Each row was made from one small tree. The marks that hang from a mark follow it in brackets, in alphabetical order. Every link used is in the known rows. Write each row's tree.
Known rows:
reze(madire(sudi vuboz)): [-17   9 -16 -22 -20   7  19 -19  13 -19  34  44  12  36  11  -5 -15  29
 -25]
nuliv(madire(reze sudi vuboz zogemu(sagi))): [ 73  35 -31 -18  21  31 -17 -30  34  25 -49 -21 -49 -42 -50   4  11   8
  -3]
sudi(madire(reze)): [-21  25  21  19 -10   2  17  67  31 -36  11  46  -2  18  39  39 -36 -28
 -37]
sagi(madire(reze sudi vuboz) zogemu): [ 23 -17   5  11  50  14   2 -18  19 -21 -49 -15   7 -10   6  49  10 -17
 -48]
nuliv(madire): [ -23   52  -17  -37  -18  -42   27   60   24  -33    8   37   22   14
   -1  -32 -112    7    9]
sudi(madire(reze zogemu)): [ -2   7  30  29   9  28  -5  45  24 -11  -4  30 -17   2  43  50  -8 -31
 -28]
vuboz(madire(nuliv reze sudi zogemu)): [ 34 -14  35  -1  -2  25 -41 -13 -28   9  -5 -32 -22 -26  -3 -23  36  12
  42]
vuboz(madire(nuliv reze sudi zogemu(sagi))): [ 30 -14   7  10  -1  24 -52   2 -32  16 -24 -42 -14 -30 -23 -27  44  11
  63]
madire(reze sudi): [ 39  -3 -31   7  52 -30  16  49   1 -11  26  18 -36   5  23  39  33  -4
 -30]
madire(reze vuboz): [ 11  20  -1 -13  31  -3  29  10  29  27 -23   5 -21   3  43  43  10   3
 -48]
sudi(madire(nuliv reze zogemu(sagi))): [ -4  -1  23  35 -19  26 -27   6  16  -7 -21   3  -8 -19  -4  33  -9 -27
  27]
madire(reze zogemu): [  8 -21  -5  20  64  -7  -8  59  -1  30 -13  -3 -19  -6  61  48  27  -8
  -2]
vuboz(madire(nuliv reze(zogemu) sudi)): [-15   3  37  16 -18   5 -27  11 -35   3  27 -29   3   3  -5 -42  33  -9
  12]
vuboz(madire(nuliv reze sudi)): [ 15   5  26 -10 -20   0 -22   9 -22 -15  11 -16  -6 -10  -7 -33   6  13
  32]
reze(madire(sudi)): [-36  -4 -27  -5  -9 -23  11  42  -5 -40  56  55  29  45  21 -11 -28  21
   2]
sagi(zogemu(madire(nuliv vuboz))): [-44 -15  27  16 -19  15  14  16  -4   6   7  11  62  17  16 -17 -30 -13
  -4]
zogemu(madire(nuliv reze sudi) sagi): [-16 -41 -47  32 -17 -15 -22  38 -17   0  19   6  31  -8 -50 -28  24  -5
  60]
zogemu(sagi(madire)): [-60  -4 -66   0   7 -64  26  77  -3 -36 -27  21  59  28   4  -2 -78  -4
  34]
sagi(madire(sudi vuboz)): [  3   2 -19 -38   4 -25  44 -39  17 -41  -6  24   6  16  -2  14 -53   9
 -36]

Which tree is each row?
[  83  -19  -12    6   28   37  -27 -100    4   54  -39  -51  -68  -53
  -40   39   82    9   15]
madire(nuliv reze sudi vuboz zogemu(sagi))
[ 12  -5   1  -7 -24  14 -27  -2 -40   0  -6 -24   4 -10 -24 -47   1  16
  63]
vuboz(madire(nuliv sudi zogemu(sagi)))
[-43  -1 -38 -19 -23 -42  20 -15   6 -20 -44   0  46   7 -22  -6 -75   8
  42]
zogemu(sagi(madire(nuliv vuboz)))
[ 22   0  -1  23   8  11  -6 -76  -3  43   5 -44 -37 -16 -37  14  80 -17
 -26]
madire(nuliv reze(zogemu(sagi)) sudi vuboz)
[-49 -14  32   0 -10 -16   2 -60  10   0 -20 -23  27  -2  -1   8 -25 -15
 -10]
sagi(madire(nuliv reze(zogemu) vuboz))
[-60  14  27  23   2  -2 -12  94 -26  12   7 -10  32  26  45 -34  12 -14
  -9]
vuboz(madire(reze(zogemu)))
[  4  -4 -61  -2  22 -25  11  11  13 -15 -47  -2   9  -2 -22  23  -6   0
   1]
zogemu(sagi(madire(reze sudi vuboz)))
[  42  -32   17  -19   15   16  -14 -113   12   -1  -35  -28  -28  -37
  -22   32    8    7    7]
sagi(madire(nuliv reze sudi vuboz zogemu))
[ 46  18   6 -42 -24  -6  40 -97   6  -3  25   5 -37  -3 -20   7 -15  19
 -20]
madire(nuliv sudi vuboz)
[ 42  64 -17 -54 -18  -5  36 -28  35 -19   4  24 -25  -2 -35 -23 -66  16
 -32]
nuliv(madire(sudi vuboz))
[ 86  -8  -4  -2  63  41   2 -52  15  46 -18 -18 -77 -26  17  60  85   5
 -54]
madire(reze sudi vuboz zogemu)
[-52 -12  28  34   8 -35  -6  18 -16  22  32 -19  11   8  24   7  14 -27
   4]
madire(nuliv reze(zogemu))
[-28   9  38 -10 -29  -9 -21  36 -17  -6  -6 -13  23  -3  17 -36 -26  11
  47]
vuboz(madire(nuliv reze))
[-13   1   7 -27 -48   7   6 -74   7 -20  38  27  12  20 -14 -18 -25  34
   9]
reze(madire(nuliv sudi vuboz))
[-22   9  -7  31  11   3 -20  77 -32   8   6 -19  10  17   4 -33  51 -14
  -6]
vuboz(madire(reze(zogemu(sagi)) sudi))
[-49 -12  16 -18 -56   0  27 -20   2   5  31  29  47  17  -3 -39 -51  10
  13]
zogemu(madire(nuliv vuboz))
[ 33  -4  12   5  28  27 -29  42 -23  10  -7 -15 -21 -10  22 -10  45   6
   7]
vuboz(madire(reze sudi zogemu))
[ 11 -24  11  -1 -26  18   2 -43   5  12  30  10   1 -11 -27 -16  24   5
  -2]
zogemu(madire(nuliv reze sudi vuboz))
[-63  -7   0  29  -9   4  33  26 -19  21  66  24  34  48  12 -32  26 -28
 -64]
reze(zogemu(madire(sudi vuboz)))
